Every row comes from one small tree of marks. The marks that hang from a mark follow it in brackets, in alphabetical order. Every link used is in the known rows. Which tree was each row made from?
Known rows
lidob{divi{nutogip}}: [-48.6  -6.7  -8.9  18.3 -49.1  10.8  -0.4 -12.8 -49.1 -37.0 -22.7   3.4
   1.7  12.5 -36.6   0.2  14.5  -3.2 -60.2 -17.9  31.5  -1.5   0.1   9.0]
rufu{pegif{papez} zava{pebe}}: [ -9.3 -39.4 -17.0  -6.3 -34.9 -18.7  48.2 -11.2 -11.4 -40.1 -26.0  -3.3
 -14.1  11.8 -50.4  47.8  23.7 -26.8  -4.9   0.9  -9.8  11.6  38.0  23.9]
kasid{pebe{vopip{velaz} zava{rufu{pegif}}}}: [-32.5 -53.1  10.5   2.1   5.0  32.7   2.7  17.6 -15.7 -67.9 -16.3  60.6
  54.7  30.6   9.4 -23.6   9.7  -3.9 -29.1   9.7  -0.1  -3.2  44.5   4.9]
divi{lidob nutogip{velaz}}: [-37.1   8.8  -0.8  43.9 -31.1 -12.6  -1.4  -7.7 -57.7 -48.6  12.3 -35.1
  23.2  22.2 -37.8  56.0   9.5   2.5 -35.8 -22.4  19.9   8.0   9.8  -2.9]
zava{rufu{pegif}}: [-45.7  -6.2  -3.0  16.0  -6.0   3.3  15.4 -11.0 -18.3 -62.6 -19.0   0.0
   6.5  31.5 -39.2   6.5  -1.3  -5.9 -61.7 -21.7  -6.3  -5.3  27.6  23.6]
zava{rufu}: [-29.2 -15.5   7.4  16.1 -20.0   8.2   1.2 -25.7 -17.5 -40.8 -25.1   9.3
  28.7  23.3 -36.9   1.6 -10.1  -8.7 -58.0 -13.4  -1.6 -10.6   8.7  41.7]
lidob{divi{nutogip{velaz{vopip}}}}: [-54.9   7.6 -16.5  -6.8 -32.3   6.5  -2.1 -26.6 -38.6 -30.3 -25.9 -23.1
  33.1  -0.5 -14.8  17.2  21.1 -26.4 -74.6 -26.6  10.2  -1.7  15.4  -9.9]
divi{nutogip{velaz{vopip{pebe{kasid}}}}}: [-23.9  -9.3   0.8 -24.2 -50.9  11.4   8.2 -57.6 -31.7 -20.9 -29.0 -20.7
  35.5 -16.8 -19.2  11.5  25.3  -3.3 -39.9 -55.3 -25.9  19.8   1.6   6.8]
pebe{kasid}: [-24.0 -38.1  -0.7  12.7 -42.0  24.8   8.8 -47.2  -2.7 -27.4 -13.9  23.0
  26.1   3.6 -16.5  -7.6  -0.6  -3.4 -60.7 -37.2  -9.4  26.1  19.5  28.3]
rufu{pegif}: [-36.3 -14.6  -4.9  36.2 -11.5   8.1  16.1 -15.4 -23.0 -58.6   4.1 -12.9
   7.3  28.0 -37.6   2.5   3.6 -16.3 -52.8 -29.4   0.6  13.0  38.0  16.0]
velaz{vopip{pebe{zava}}}: [ -9.1 -38.7   9.6 -17.5 -51.4  20.1   7.9 -20.8 -13.4 -21.2  -5.9   9.7
  47.3  -8.5 -47.9 -28.0  27.2 -20.4 -13.5 -25.8 -20.3   6.9  22.6  56.7]
pebe{kasid vopip{velaz} zava}: [-20.7 -53.5  10.1  -7.2 -43.7  38.2  -8.0 -38.8   4.8 -40.4  13.2  67.0
  65.1 -16.5  13.1 -29.1   8.3  20.7 -27.3 -26.3  18.4  36.5  43.9  31.2]
rufu{pegif zava}: [-36.5 -28.4 -14.5  17.6 -19.6   0.6  33.7  -0.9  -5.2 -48.9 -13.7  -5.5
 -17.1  30.7 -37.1   3.6  35.4 -24.6 -43.0 -14.3   7.7  19.5  32.0  -4.6]
divi{lidob nutogip{velaz{vopip{pebe}}}}: [-21.1   8.6   5.4   6.2 -50.1  -2.4  16.7 -14.3 -70.2 -39.6  -7.6 -35.7
  29.2   5.5 -46.4  45.7  25.9  -9.2 -26.6 -26.3  -5.3   0.4  -1.7   9.0]
velaz{vopip{pebe{kasid zava}}}: [-11.2 -55.2   3.6 -40.0 -67.4  28.1  10.4 -40.2   5.2 -15.9 -18.9  34.7
  48.5 -23.5 -35.2 -32.3  30.3  -7.6 -23.5 -44.2 -27.3  28.2  18.8  50.7]
nutogip{velaz}: [-35.3  -7.0  12.0  35.3 -10.1   3.4  -8.0 -31.4 -25.2 -50.6  -0.4 -34.7
  48.1  13.6  -7.3  15.0  -6.4 -33.2 -50.4 -24.1  -6.7   5.0  32.0  20.8]
pebe{kasid vopip{velaz} zava{rufu}}: [-28.9 -44.6  17.9 -27.4 -34.5  31.9 -10.0 -39.9   9.4 -45.2 -10.1  81.7
  67.8 -13.3   9.6 -27.3   0.9  27.7 -36.4 -19.8  16.2  17.4  30.3  39.4]
velaz{vopip}: [-15.0 -25.4  -9.0  12.4 -33.7  18.9  17.7 -34.6  -7.5 -23.2  -3.0   0.3
  40.1  12.9 -29.4  -0.9   7.0 -21.9 -61.9 -29.3 -15.5   8.7  26.4  27.8]
nutogip{divi{lidob} velaz{vopip{pebe{kasid}}}}: [-31.1 -31.9  25.6 -43.2 -57.7  23.0  21.2 -32.9 -48.6 -65.6 -10.6 -13.8
  36.4  -3.2 -29.5  35.0  30.9 -21.8 -60.8 -51.4 -24.7   3.6  17.0  24.6]
vopip{pebe{kasid zava{rufu{pegif}}} velaz}: [-25.6 -19.6  27.7 -39.4 -30.7  18.6  14.7 -11.5 -19.8 -79.6 -37.5  49.2
  17.0  -7.9 -24.1 -26.8  25.8  20.5 -17.3 -19.5  -6.6  26.0  23.7  31.1]
zava{pebe rufu{pegif{papez}}}: [-18.9 -16.6  -5.8  -6.3 -20.2 -13.6  25.9 -23.2 -25.4 -52.4 -35.0   0.8
   9.0  13.9 -55.7  45.4 -12.5  -5.1 -25.1  -4.6 -20.8 -11.8  31.5  53.2]
zava{pebe{kasid vopip} rufu}: [-20.3 -67.6   6.3 -19.8 -43.9  38.3  -0.3 -60.1  -6.6 -34.1 -35.7  48.9
  53.2  -3.2  -6.4   1.1 -14.8  25.2 -61.0 -13.7 -26.5 -10.1   2.2  47.6]
velaz{vopip{pebe}}: [ -7.2 -26.3   9.4  -3.7 -48.6  24.6  21.9 -31.5 -36.1 -31.0 -20.0  -4.9
  35.0   4.7 -40.8 -12.5  14.6 -27.5 -40.2 -26.1 -25.6  -1.3  10.2  46.4]
pebe{vopip zava}: [-36.5 -56.6  -0.1  19.0 -36.7  20.6 -20.7 -23.6   0.0 -24.1  27.1  28.2
  64.3   2.9 -25.8 -24.9   0.6  -6.4 -21.4 -22.5  15.6   2.1  41.6  49.2]
papez{pegif}: [-48.8 -10.5   8.8  26.6 -12.0  35.3  -7.4 -35.3 -35.8 -31.6  -2.1   9.0
  22.1  27.3 -38.9 -11.7  -8.6 -10.7 -45.8 -21.9   7.9  14.1  30.6  27.2]

Write each row's tree
[-31.9 -43.8   3.5 -23.9 -37.2  14.3 -10.3 -36.0  22.7 -27.1 -23.9  48.8
  42.6  -7.7 -28.5 -16.2   8.8  13.4 -43.6 -30.8  -4.1  18.3  15.7  47.0]  pebe{kasid zava{rufu}}
[ -3.6 -49.1  20.0 -23.9 -36.9  46.1  10.7 -54.3 -21.2 -57.1 -37.4  63.2
  57.8  -3.4  11.6   2.9 -14.5  39.3 -53.0  -2.8 -11.5   3.2   6.1  36.9]  zava{pebe{kasid vopip{velaz}} rufu}
[-14.6 -65.1 -11.3 -19.6 -32.3  19.8  41.6 -21.0   7.8 -49.1 -40.2  17.0
 -15.2  10.3 -31.9  11.3  38.3   3.4 -41.4 -12.0 -25.3  37.1  16.7  -2.8]  rufu{pegif zava{pebe{kasid}}}
[-42.0 -16.2  22.1  16.1 -21.0   0.5   2.3  -1.4 -55.8 -82.8  22.9 -38.4
  28.7  29.7 -32.9  51.6  10.6 -28.7 -60.6 -31.7  10.7  -9.2  33.3  19.0]  nutogip{divi{lidob} velaz}
[-35.5 -17.8   6.1  -9.2 -26.0   5.9  18.9 -14.3 -42.5 -68.0  16.5 -35.1
  40.9  22.6 -30.5  50.8  20.5 -33.3 -75.7 -39.7  -3.4  -6.1  34.7  13.7]  nutogip{divi{lidob} velaz{vopip}}
[ -3.4 -16.7  35.1  -4.8 -53.4  35.9  20.9 -40.0 -41.8 -58.5 -31.7  30.6
  23.3  -8.9  -7.7 -20.1   8.9   7.9 -31.0 -23.6  -8.4  26.9   9.5  34.9]  vopip{pebe{kasid} velaz}
[-27.5 -84.5 -14.7 -22.0 -41.2  31.7  33.0 -32.5   5.9 -45.1 -24.5  38.2
   9.1   4.2 -10.8   0.5  30.2   8.4 -41.2 -14.8 -17.6  22.8  26.7   2.3]  rufu{pegif zava{pebe{kasid vopip}}}
[-35.1 -40.3   0.0 -57.3 -41.4  20.3  20.4 -26.5   7.3 -39.6 -37.6  41.0
  27.0 -13.3 -42.8 -26.5  33.5   2.6 -38.5 -39.1 -34.0  15.1  21.2  37.3]  velaz{vopip{pebe{kasid zava{rufu{pegif}}}}}
[  3.8 -58.7  14.7  -6.2 -44.7  49.1  11.5 -54.1 -24.7 -52.9 -15.1  51.0
  55.8  -6.4  14.8  -2.3  -7.2  32.0 -44.2 -11.3 -12.4  19.3  21.8  30.4]  zava{pebe{kasid vopip{velaz}}}
[-45.4 -62.7  -8.3  -1.6 -15.6   3.5  -1.9   1.5  -0.7 -28.4 -11.0  52.6
  58.3  13.7 -15.0   6.5  -5.6 -31.6  -7.9  -6.7  -3.4 -15.1  56.7  33.8]  kasid{pebe{vopip zava{rufu{pegif{papez}}}}}
[-49.0   5.9   4.2 -18.9 -51.5  13.9   3.0 -25.6 -68.5 -40.2 -42.2 -25.3
  28.2  -8.2 -24.5   3.6  30.4 -28.5 -50.7 -21.4   0.3 -10.4  -0.3   4.9]  lidob{divi{nutogip{velaz{vopip{pebe}}}}}
[-34.2 -40.8 -10.9  -5.2  -9.8 -10.2   6.5  11.8   2.3 -34.4 -26.4  30.9
  33.0  21.5 -35.2  16.7   4.0 -34.3  -6.3  -5.5 -10.5  -2.8  45.7  29.6]  kasid{pebe{zava{rufu{pegif{papez}}}}}
[ -8.6 -25.7  38.0 -42.5 -48.5  25.1   1.4 -25.6 -17.5 -56.8 -42.0  57.5
  37.2 -16.3 -21.2 -29.9  17.8  24.0 -15.6 -15.2  -2.7  19.2   6.5  53.7]  vopip{pebe{kasid zava{rufu}} velaz}
[-20.0 -38.4  14.4  11.6 -44.2  40.3   6.3 -53.1 -17.6 -47.1   1.1  53.6
  55.5  -3.6  20.9 -18.7  -5.3  15.7 -54.8 -28.6   9.4  24.5  34.1  21.6]  pebe{kasid vopip{velaz}}
[-35.0 -17.4   6.3 -16.7 -13.9   7.8   7.3 -35.1 -21.0 -58.6   9.1 -46.1
  47.5  19.1 -17.3  26.0  20.8 -42.6 -79.3 -50.5 -16.1 -10.8  41.3  18.0]  nutogip{divi velaz{vopip}}
[-47.7 -40.3  -7.7 -19.6 -18.4   8.4   1.1 -18.5  18.9 -47.9 -20.9  42.0
  20.6   3.7 -36.5 -17.1  15.9  11.6 -48.4 -38.0  -6.4  26.3  33.2  25.7]  pebe{kasid zava{rufu{pegif}}}
[-62.9   9.1  -2.9  19.6 -29.4   3.0 -18.4 -17.8 -54.3 -47.0 -23.0 -26.8
  18.8   6.9 -16.3  14.8  12.5 -21.3 -60.3 -18.9  26.4  -1.3  11.4  -6.6]  lidob{divi{nutogip{velaz}}}
[-57.3 -30.9  -9.0  -6.5 -25.0 -14.3  -3.2 -18.2   0.4 -33.7   9.0  38.7
  47.6  -0.2 -37.0   9.9  -9.1 -11.2  -9.5 -23.1  18.9 -10.6  64.8  53.6]  pebe{vopip zava{rufu{pegif{papez}}}}
[-24.8  -4.1  30.9 -17.4 -16.8   8.5  14.9  11.5 -37.1 -86.5 -25.5  25.2
  15.0  10.3 -40.1 -19.2  22.9   7.7  -7.7  -6.4  -0.1   2.6  27.0  39.6]  vopip{pebe{zava{rufu{pegif}}} velaz}
[ -1.1 -32.8  34.8 -22.7 -56.2  31.0   4.5 -24.9 -22.9 -52.2 -17.4  44.1
  36.2 -19.2 -17.9 -32.0  24.4  13.1  -4.2 -24.3  -1.8  37.4  19.6  45.6]  vopip{pebe{kasid zava} velaz}
[  4.1 -70.5   9.7 -24.2 -51.5  43.6  29.0 -40.7  -6.1 -46.2 -29.4  56.7
  29.6  -4.5  14.2  -2.3  24.3  21.2 -33.1   4.7  -2.0  28.0  14.8   8.9]  rufu{zava{pebe{kasid vopip{velaz}}}}
[-34.9 -49.4  21.6 -68.9 -45.4  19.9  -1.0 -39.2  -6.9 -48.5  -5.3 -10.0
  55.7 -19.7 -22.6  -7.3  42.1 -31.1 -37.9 -64.2 -26.0   9.8  35.4  37.6]  nutogip{divi velaz{vopip{pebe{kasid zava}}}}
[-28.3 -17.1  24.9 -31.2 -33.0  17.8  12.1 -29.8 -49.4 -64.6  -7.5 -51.6
  41.4   8.0 -31.0  11.7  26.7 -48.9 -53.4 -48.5 -26.9 -17.9  27.8  38.6]  nutogip{divi velaz{vopip{pebe}}}
[-10.0 -66.0   0.7 -22.1 -36.3  37.7  42.6 -25.7  -8.5 -68.4 -29.1  51.2
   8.9   3.4   8.4   2.0  33.2  21.1 -36.7  -3.1  -7.1  32.0  30.8  -8.9]  rufu{pegif zava{pebe{kasid vopip{velaz}}}}
[-17.3 -26.8  13.0  -2.7  -5.1  29.6  17.3 -17.9 -41.2 -85.9 -21.4  27.6
  32.4  23.3  -7.9  11.2  -8.0  24.5 -47.6   6.5  -8.7 -13.6  27.1  28.3]  zava{pebe{vopip{velaz}} rufu{pegif}}
[-27.9   5.3 -14.0  20.1 -30.2  -8.2  12.5 -17.5 -45.0 -31.3   6.0 -31.3
  34.4  15.2 -34.7  54.1  19.2  -0.7 -52.3 -31.2   2.9   9.0  13.2  -6.0]  divi{lidob nutogip{velaz{vopip}}}
[  2.3 -17.6  36.8   0.5 -40.6  17.8   3.2  -4.7 -41.4 -63.7  -6.3  17.2
  35.9  -2.7 -32.2 -27.6  19.5  -0.6   7.4  -6.1   6.0  17.2  22.2  52.0]  vopip{pebe{zava} velaz}
[ -8.1 -54.4  16.5  35.4 -18.9  49.3   8.7 -14.1 -36.2 -47.2 -10.4  40.6
  64.4  28.8  29.1 -16.6  -8.3 -17.7 -40.8   7.1  -2.5   1.8  25.2   6.5]  kasid{pebe{vopip{velaz}}}
[-56.5 -50.3 -13.8 -26.6 -37.5  -2.8  -1.9 -39.1  20.7 -24.6   0.5  66.3
  51.9 -18.8 -19.2   4.1  -5.6   3.3 -20.9 -41.8   7.3   7.1  61.4  49.1]  pebe{kasid vopip zava{rufu{pegif{papez}}}}
[-32.3 -38.2  -7.4  -6.9 -25.5  -1.6  17.1 -31.7 -25.5 -46.3 -17.1  21.8
  35.5   7.0 -35.4  37.6 -22.2  -1.2 -26.3  -4.3 -10.0 -24.4  40.4  54.0]  zava{pebe{vopip} rufu{pegif{papez}}}
[-32.2 -15.5  28.1 -20.5 -45.0  13.9  19.7 -11.4 -69.7 -76.2   4.2 -37.9
  33.7  13.6 -42.0  41.9  28.2 -37.9 -49.9 -36.8 -13.5 -19.2  20.5  30.8]  nutogip{divi{lidob} velaz{vopip{pebe}}}
[-45.1 -22.2  -3.5   1.5  -7.2  -3.1   0.3   2.3   1.4 -57.7  -7.4  15.3
  17.7  20.1 -50.0  -7.0  15.9  -2.5 -36.9 -21.0   0.8   3.0  35.4  31.5]  pebe{zava{rufu{pegif}}}
